What can hang from each mark:
kibe: mokod zanadeb
gato: kibe
nuti: kibe
miket: sokev zitu
sapaf: gato mokod sokev vona
zanadeb: sapaf
zitu: miket
sokev: miket

Known rows, with every way that one mark hangs from another:
kibe{mokod zanadeb{sapaf{gato sokev{miket{zitu}} vona}}}: -1.475	2.752	2.746	0.663	0.149	3.819	-1.923	-0.155	0.779	0.659	0.968	1.520	0.623	0.303	0.594	1.973	-2.341	-1.071	4.374	0.442	-0.925	2.252	1.418	-3.074	-0.376	1.215	-1.043	1.667	-2.492	0.311	0.469	-0.217	-0.300	1.084	2.053	1.920	1.393	-0.105	-1.050
nuti{kibe{mokod zanadeb{sapaf{gato sokev{miket} vona}}}}: -2.277	2.400	2.766	0.712	1.283	1.256	-1.403	1.411	0.358	0.819	-0.093	0.503	-0.091	-0.222	0.337	1.894	-1.618	-1.449	2.775	1.830	-0.835	1.289	0.675	-2.724	0.612	-1.164	-1.583	1.651	-2.244	0.444	0.016	0.385	-0.364	1.405	0.160	1.329	0.651	-0.745	-0.793
kibe{mokod zanadeb}: -1.391	2.998	4.127	1.374	-0.379	5.548	-0.440	-0.570	1.201	1.264	1.006	1.635	-0.738	0.528	-0.296	1.304	-1.432	-0.754	1.716	0.475	-1.127	2.097	2.686	-2.275	-0.148	1.083	-2.130	2.645	-2.231	1.042	0.520	0.732	-0.198	2.243	1.475	2.433	3.295	-0.406	-0.644
sapaf{mokod sokev vona}: -0.535	1.822	2.049	0.208	0.404	-2.235	-6.684	0.774	0.631	-1.467	0.835	1.357	0.486	-0.658	-0.519	1.746	-2.248	1.240	2.986	-2.733	-0.932	1.238	1.986	-3.489	0.857	1.911	-2.452	1.401	-2.058	0.069	-0.245	1.985	-1.356	0.458	1.044	1.952	2.893	-0.060	-0.843
sapaf{gato{kibe{zanadeb}} sokev{miket}}: 1.243	2.516	3.812	0.529	1.495	-2.870	-1.217	0.086	0.491	-0.973	0.835	0.329	0.118	1.025	-0.848	0.745	-1.900	1.334	3.101	0.433	-0.871	-0.046	2.334	-2.962	-0.004	0.564	-0.970	1.601	-2.377	-0.659	2.080	0.216	-1.213	2.112	0.519	1.627	-0.157	0.872	-0.973
kibe{mokod zanadeb{sapaf{gato}}}: -0.359	3.145	4.155	0.865	-0.533	5.978	0.086	-1.250	1.391	1.262	1.142	1.987	-0.430	0.822	0.479	1.584	-1.654	-0.920	2.383	0.425	-0.875	2.293	1.534	-2.282	0.385	0.572	-1.842	1.987	-2.283	1.099	-0.740	0.544	-0.260	1.594	0.950	2.015	1.119	-0.728	-1.022
nuti{kibe{mokod}}: -2.603	2.819	3.432	1.336	0.742	2.383	-0.049	0.841	0.354	1.100	0.377	1.872	-0.854	0.201	-0.732	1.535	-1.127	-0.827	1.711	0.578	-0.877	1.849	0.598	-2.185	1.736	-1.187	-2.362	2.143	-2.155	0.365	-1.295	1.771	-0.759	1.355	0.248	1.699	3.832	-0.765	-0.606
gato{kibe}: -1.570	3.292	4.474	1.765	0.263	0.058	1.035	1.105	0.379	0.252	1.245	1.596	-1.377	0.472	-1.894	0.737	-1.221	0.942	0.223	0.106	-1.409	0.770	2.818	-2.074	2.245	0.054	-2.883	2.439	-2.214	-0.581	-0.135	1.935	-0.715	1.713	-0.429	1.914	2.760	0.242	-0.871
kibe{zanadeb{sapaf}}: -0.431	4.347	4.057	1.587	-0.629	3.711	1.972	0.054	1.186	0.549	1.336	0.410	-1.067	0.156	-0.368	0.648	-1.545	-0.463	0.858	-0.670	-1.138	1.722	2.503	-2.317	1.261	-0.167	-2.782	1.875	-1.820	1.198	0.189	0.732	-0.086	1.988	0.151	2.195	1.548	-0.013	-1.345
gato{kibe{mokod zanadeb{sapaf{sokev}}}}: -2.426	3.821	4.114	0.213	0.019	3.184	0.618	0.294	0.412	1.404	0.866	0.551	-0.747	0.659	-0.529	1.011	-1.258	-0.428	-0.008	2.808	-1.713	0.284	2.161	-2.013	-0.138	1.836	-1.928	2.509	-2.355	-0.772	-0.523	1.340	-0.408	2.322	0.496	1.584	0.908	-1.212	-0.770
miket{sokev zitu}: -2.156	5.311	4.602	1.375	-0.786	1.843	1.360	-0.926	0.061	-0.756	2.159	1.659	0.402	0.450	-1.665	0.144	-2.366	2.194	3.735	-2.358	-0.950	4.056	1.156	-3.085	1.894	2.098	-1.098	2.101	-1.551	-1.310	0.311	2.704	-1.036	1.320	2.156	2.473	6.909	0.868	-1.213
zitu{miket}: -0.520	3.534	2.805	0.835	1.176	2.238	0.721	0.709	1.074	-0.849	1.780	2.146	-0.484	0.459	-1.436	1.010	-2.211	-1.364	0.418	-2.991	-1.115	0.554	1.539	-2.799	2.021	-1.037	-2.264	0.872	-2.626	-0.444	-0.426	0.635	-1.108	1.599	-1.011	1.921	6.007	0.264	-1.123
gato{kibe{mokod zanadeb{sapaf{vona}}}}: -3.200	3.001	3.905	1.277	-0.146	3.353	-0.071	1.440	0.499	1.704	0.663	1.363	-1.109	-0.056	-0.712	1.721	-1.238	-0.984	0.060	2.516	-1.709	0.926	2.885	-2.041	1.000	0.914	-2.593	2.718	-2.497	-0.263	-0.217	1.258	0.090	1.947	-0.291	1.694	1.433	-0.777	-0.694
zanadeb{sapaf}: -1.162	4.481	3.512	1.162	-0.496	3.540	2.396	-0.377	0.796	0.004	1.883	1.420	-0.853	0.566	-0.647	0.907	-1.677	-0.248	0.862	-2.293	-1.056	1.447	1.284	-2.482	2.417	-1.019	-2.828	1.187	-2.042	0.997	-2.150	1.409	-0.668	0.627	-0.209	1.855	2.137	-0.217	-1.495
zanadeb{sapaf{gato mokod sokev{miket} vona}}: 0.050	2.541	2.027	0.040	0.725	-0.660	-4.279	-0.339	0.770	-1.365	1.269	1.831	1.028	0.360	0.706	2.207	-2.586	-0.606	3.760	-2.968	-0.654	0.638	0.857	-3.694	1.114	-0.407	-1.450	0.381	-2.376	0.844	-1.303	0.546	-1.367	-0.353	0.458	1.332	-0.114	-0.380	-1.301
nuti{kibe{mokod zanadeb}}: -2.487	2.878	3.906	1.443	0.582	2.814	-0.041	1.154	0.640	1.579	-0.015	0.951	-0.968	-0.122	-0.396	1.354	-1.105	-0.941	1.566	1.946	-0.952	1.915	1.514	-2.064	0.877	-0.686	-2.247	2.580	-1.951	0.501	0.292	1.207	-0.239	2.252	0.491	1.925	3.227	-0.741	-0.547

Rows:
-0.527	1.616	2.369	0.743	1.470	-4.271	-7.091	0.836	0.204	-1.135	0.613	2.885	1.480	0.276	-0.024	2.318	-2.779	0.780	5.591	-1.185	-0.761	0.819	1.873	-3.566	0.709	1.334	-0.507	1.550	-2.501	-1.572	1.369	0.628	-1.632	0.090	2.026	1.494	1.402	0.491	-0.787 => sapaf{gato{kibe} mokod sokev{miket{zitu}} vona}
-0.343	0.456	4.017	1.898	0.520	-0.687	-3.703	1.676	0.822	0.212	0.406	2.579	-0.904	-0.660	-1.325	2.139	-1.597	1.242	3.083	1.095	-0.861	2.548	2.955	-2.473	2.241	0.868	-2.851	2.568	-2.563	-0.290	1.221	1.354	-0.165	1.369	-0.634	2.054	1.315	0.895	-0.627 => sapaf{gato{kibe{mokod zanadeb}} vona}
-2.498	3.622	3.315	0.288	0.550	2.791	0.387	0.764	0.384	1.520	0.033	0.050	-0.549	0.033	-0.002	1.158	-1.242	-1.126	1.272	2.265	-1.069	1.178	0.414	-2.212	0.366	-0.162	-1.905	1.987	-1.875	0.136	-0.859	1.259	-0.368	2.061	0.401	1.514	1.854	-1.297	-0.829 => nuti{kibe{mokod zanadeb{sapaf{sokev}}}}
-0.598	4.605	2.902	-0.489	-0.315	1.895	-1.423	-1.467	0.803	-0.495	1.751	0.973	0.430	0.861	0.501	0.989	-2.079	-0.261	1.445	-2.368	-1.011	0.417	0.684	-2.881	0.526	0.821	-1.764	0.855	-1.888	0.377	-2.460	1.614	-1.449	0.446	1.078	1.567	1.410	-1.330	-1.328 => zanadeb{sapaf{mokod sokev}}
0.735	0.876	3.888	1.840	0.402	-2.457	-6.630	1.274	1.232	-0.365	0.263	3.107	-0.221	-0.773	-0.471	2.369	-1.881	1.116	3.288	-0.224	-0.763	1.959	3.309	-2.743	2.208	0.881	-2.403	2.377	-2.201	-0.207	1.413	1.457	-0.742	1.194	-0.014	1.917	0.859	0.380	-0.633 => sapaf{gato{kibe{zanadeb}} mokod vona}
1.566	2.310	5.062	1.840	0.342	-0.879	-0.432	0.253	1.002	0.015	0.991	1.918	-1.151	0.457	-1.427	0.862	-1.423	1.852	2.409	0.332	-0.763	1.887	2.736	-2.109	2.075	0.305	-2.391	2.352	-2.120	-0.342	1.358	1.302	-0.640	2.159	-0.349	2.096	1.100	0.946	-0.992 => sapaf{gato{kibe{zanadeb}}}
1.354	0.943	3.299	0.283	0.841	-4.738	-7.883	0.935	0.822	-1.028	0.179	1.493	0.389	-0.689	-0.470	1.821	-2.098	2.174	3.741	0.175	-0.791	1.162	2.434	-3.003	0.864	2.600	-1.932	1.974	-2.082	-1.083	1.458	1.762	-1.224	1.437	0.490	1.693	0.163	0.248	-0.684 => sapaf{gato{kibe{zanadeb}} mokod sokev vona}
-2.216	3.304	2.640	1.018	1.129	-0.519	-1.687	2.112	0.408	0.329	-0.099	-0.139	-0.169	-0.572	0.347	1.555	-1.642	-1.698	1.702	0.686	-1.015	0.619	1.551	-2.893	0.838	-1.534	-1.878	1.553	-1.817	0.508	0.467	0.547	-0.497	1.563	0.027	1.346	1.021	-0.742	-0.917 => nuti{kibe{zanadeb{sapaf{mokod sokev{miket} vona}}}}
0.646	0.768	4.090	2.304	0.559	-2.813	-3.045	2.201	0.760	-0.471	0.553	2.023	-1.202	-0.946	-1.824	1.594	-1.621	2.197	2.996	0.236	-0.798	2.594	3.327	-2.499	3.127	0.338	-3.330	2.334	-2.308	-0.359	1.892	1.445	-0.225	1.568	-1.298	2.175	1.003	1.672	-0.895 => sapaf{gato{kibe{zanadeb}} vona}
-2.327	3.077	4.618	1.408	0.031	3.246	0.241	0.669	0.718	1.526	0.704	1.596	-1.162	0.510	-1.028	1.214	-1.057	-0.377	0.224	2.455	-1.593	0.924	3.200	-1.859	0.408	1.291	-2.197	3.085	-2.395	-0.389	0.601	1.288	-0.233	2.574	0.524	1.970	2.561	-0.573	-0.489 => gato{kibe{mokod zanadeb}}
-1.995	3.864	3.851	0.916	-0.746	6.958	1.000	-0.779	1.181	1.598	1.215	1.288	-0.652	0.655	0.324	1.413	-1.498	-1.619	1.071	0.587	-1.254	1.783	1.924	-2.258	0.092	0.634	-2.078	2.204	-2.213	1.249	-0.865	0.608	-0.077	1.771	1.081	2.078	2.036	-1.174	-0.955 => kibe{mokod zanadeb{sapaf}}
-3.073	3.697	3.052	0.451	0.989	3.087	0.618	0.921	0.361	1.330	0.160	-0.019	-0.193	0.365	0.431	1.512	-1.402	-2.381	1.437	2.004	-1.112	0.501	0.764	-2.521	-0.109	-1.103	-1.346	1.782	-2.115	0.518	-0.360	0.402	-0.480	1.843	0.638	1.320	1.537	-1.425	-0.782 => nuti{kibe{mokod zanadeb{sapaf{sokev{miket}}}}}
1.068	2.780	3.202	0.424	-0.115	0.061	-3.626	0.022	1.259	-0.436	0.797	0.701	0.052	-0.386	0.298	1.399	-2.114	0.671	2.954	-1.008	-0.751	1.673	1.934	-2.923	0.723	1.157	-2.137	1.425	-1.825	0.628	0.453	0.935	-0.609	1.367	0.489	1.924	0.125	0.001	-1.242 => kibe{zanadeb{sapaf{gato mokod sokev vona}}}
-2.445	2.852	3.204	1.139	-0.558	5.729	-0.690	0.561	1.011	1.318	0.928	1.452	-0.667	-0.269	0.083	1.971	-1.599	-1.481	1.445	0.565	-1.257	2.114	2.405	-2.540	0.570	0.670	-2.666	2.171	-2.391	1.361	-0.523	0.661	0.248	1.398	0.492	2.051	1.968	-0.721	-0.899 => kibe{mokod zanadeb{sapaf{vona}}}
0.573	2.485	2.488	-0.153	0.132	-0.855	-4.628	-0.338	0.835	-1.205	1.248	1.899	0.586	-0.068	0.326	1.828	-2.356	0.749	3.540	-2.694	-0.581	1.488	0.484	-3.288	1.840	0.770	-2.150	0.649	-2.107	0.343	-1.865	1.666	-1.289	-0.259	0.227	1.512	0.253	-0.316	-1.364 => zanadeb{sapaf{gato mokod sokev vona}}
-1.563	4.155	4.566	1.520	-0.144	1.706	2.092	1.199	0.638	0.862	0.965	0.541	-1.395	0.204	-1.049	0.603	-1.193	-0.164	-0.495	1.548	-1.596	0.574	3.101	-1.866	1.423	0.252	-2.746	2.504	-2.050	-0.308	0.357	1.270	-0.139	2.360	-0.599	1.786	1.081	-0.252	-1.059 => gato{kibe{zanadeb{sapaf}}}
-0.533	2.647	3.256	0.810	0.804	-1.486	-2.675	1.653	0.646	0.247	-0.139	0.295	-0.366	-0.897	0.033	1.391	-1.618	0.003	2.556	0.745	-0.642	1.594	0.863	-2.573	1.684	-0.580	-2.231	1.655	-1.614	0.083	0.173	1.362	-0.583	1.594	-0.306	1.517	0.669	-0.381	-1.030 => nuti{kibe{zanadeb{sapaf{gato mokod sokev vona}}}}
-1.138	2.705	2.840	0.972	1.280	-1.262	-2.411	1.586	0.578	0.099	-0.167	0.349	0.032	-0.508	0.424	1.635	-1.798	-1.055	2.732	0.576	-0.710	0.935	1.082	-2.887	1.184	-1.522	-1.711	1.426	-1.869	0.468	0.637	0.517	-0.633	1.306	-0.086	1.334	0.366	-0.525	-0.992 => nuti{kibe{zanadeb{sapaf{gato mokod sokev{miket} vona}}}}
-1.309	3.522	2.507	0.689	0.114	1.328	-2.501	0.734	0.918	-0.264	0.845	0.174	0.255	-0.213	0.590	1.480	-2.126	-1.248	1.836	-0.989	-1.194	0.545	2.668	-3.228	-0.127	0.311	-1.838	1.419	-2.043	1.104	0.622	0.088	-0.503	1.356	0.879	1.729	0.670	-0.502	-1.132 => kibe{zanadeb{sapaf{mokod sokev{miket} vona}}}
-1.584	3.953	3.798	1.453	0.291	1.532	0.027	1.126	0.808	0.994	0.154	0.536	-0.769	-0.296	0.203	1.222	-1.280	-1.192	1.016	0.756	-0.936	1.361	1.288	-2.136	1.495	-1.485	-2.267	1.982	-1.562	0.605	-0.330	1.245	-0.418	1.869	0.017	1.644	1.605	-1.050	-0.970 => nuti{kibe{zanadeb{sapaf{mokod}}}}
0.653	2.680	3.692	1.832	-0.264	1.384	-0.612	1.045	1.186	-0.107	1.053	1.111	-0.958	-0.596	-0.458	1.338	-1.795	0.287	2.485	-0.975	-0.761	2.556	2.448	-2.629	2.278	-0.315	-3.094	1.673	-1.956	1.045	0.697	0.741	0.031	1.496	-0.498	2.220	0.721	0.834	-1.360 => kibe{zanadeb{sapaf{gato vona}}}
1.926	2.555	2.911	-0.120	1.135	-1.539	-5.072	-2.026	1.057	-1.656	1.244	2.225	1.404	1.509	0.634	1.566	-2.546	0.402	4.722	-3.174	-0.386	0.265	1.188	-3.654	-0.359	0.280	-0.191	0.710	-2.243	0.484	0.053	0.348	-2.177	0.361	2.158	1.580	0.930	-0.193	-0.944 => sapaf{gato mokod sokev{miket}}
-2.874	2.744	2.916	0.539	0.676	1.790	-0.959	1.844	0.347	1.272	-0.092	0.012	-0.576	-0.650	-0.075	1.558	-1.322	-1.087	1.579	2.181	-1.071	1.635	0.689	-2.380	0.839	-0.172	-2.431	2.027	-1.998	0.104	-0.519	1.317	-0.212	1.657	-0.029	1.499	1.733	-0.950	-0.790 => nuti{kibe{mokod zanadeb{sapaf{sokev vona}}}}
-1.171	4.145	3.413	1.025	0.970	0.083	-0.826	0.582	0.514	0.604	0.111	0.757	0.408	0.277	0.717	1.277	-1.962	-1.127	3.599	0.685	-0.654	1.370	0.605	-2.618	0.591	-1.084	-0.812	1.636	-1.658	-0.286	0.646	0.289	-0.862	1.404	1.507	1.482	1.446	-0.452	-1.088 => nuti{kibe{zanadeb{sapaf{gato mokod sokev{miket{zitu}}}}}}
-0.282	1.690	2.685	0.947	1.333	-3.996	-7.178	1.125	0.474	-0.809	0.320	2.180	1.370	-0.034	0.261	2.178	-2.704	0.454	5.443	-0.113	-0.848	0.968	2.595	-3.454	0.062	1.747	-0.397	1.913	-2.323	-1.457	2.585	0.158	-1.252	0.928	2.158	1.672	0.904	0.568	-0.723 => sapaf{gato{kibe{zanadeb}} mokod sokev{miket{zitu}} vona}
1.974	0.738	2.743	0.636	0.856	-4.286	-4.536	0.985	0.501	-2.037	1.177	1.282	-0.130	-0.600	-1.642	1.261	-2.185	3.245	4.717	-2.504	-0.350	2.553	1.328	-3.320	2.438	1.107	-3.000	1.076	-2.209	-0.314	0.590	1.849	-1.086	0.553	-0.338	2.156	1.715	1.845	-1.221 => sapaf{gato sokev vona}
-2.770	3.926	3.342	1.194	0.408	0.328	-1.161	1.651	0.263	0.573	0.706	0.890	0.036	0.068	-0.098	1.379	-1.957	-0.923	1.511	1.275	-1.628	0.209	3.008	-2.630	0.290	0.944	-1.451	2.304	-2.194	-1.122	1.213	0.488	-0.463	1.720	1.104	1.574	1.269	-0.327	-0.947 => gato{kibe{zanadeb{sapaf{mokod sokev{miket{zitu}} vona}}}}
-0.834	2.207	3.545	1.147	-0.380	4.740	-1.528	0.001	1.204	1.033	0.843	2.090	-0.467	-0.081	0.178	2.080	-1.769	-0.803	2.736	0.355	-0.878	2.663	1.951	-2.530	1.065	0.595	-2.387	1.944	-2.353	1.258	-0.412	0.607	0.024	1.173	0.378	2.058	1.023	-0.341	-0.976 => kibe{mokod zanadeb{sapaf{gato vona}}}
-0.683	3.381	3.999	0.642	-0.094	2.978	0.920	-0.809	0.758	0.517	1.497	2.528	-0.604	1.098	-0.470	1.569	-1.576	-0.034	1.686	-0.266	-0.940	1.349	0.767	-2.177	2.303	-0.360	-2.124	1.513	-2.447	0.099	-2.301	1.515	-0.814	0.669	-0.454	1.532	0.658	-0.528	-1.208 => zanadeb{sapaf{gato{kibe{mokod}}}}
-2.295	3.450	3.237	0.921	0.534	-0.067	-1.459	1.636	0.446	0.351	0.615	0.424	-0.305	-0.032	-0.310	1.318	-1.684	-1.028	0.337	1.216	-1.648	-0.541	3.211	-2.673	0.310	0.500	-1.839	2.047	-2.288	-0.448	0.806	0.576	-0.504	1.824	0.072	1.427	0.164	-0.692	-0.864 => gato{kibe{zanadeb{sapaf{mokod sokev{miket} vona}}}}
0.776	3.655	3.662	0.725	-0.411	2.475	-1.571	-1.686	1.446	-0.286	1.586	3.075	0.136	0.945	0.614	1.669	-2.060	-0.357	2.786	-2.943	-0.528	1.587	0.736	-2.713	2.098	-0.689	-1.748	0.986	-2.026	1.065	-2.458	1.338	-1.295	0.023	0.526	1.712	0.846	-0.850	-1.361 => zanadeb{sapaf{gato mokod}}
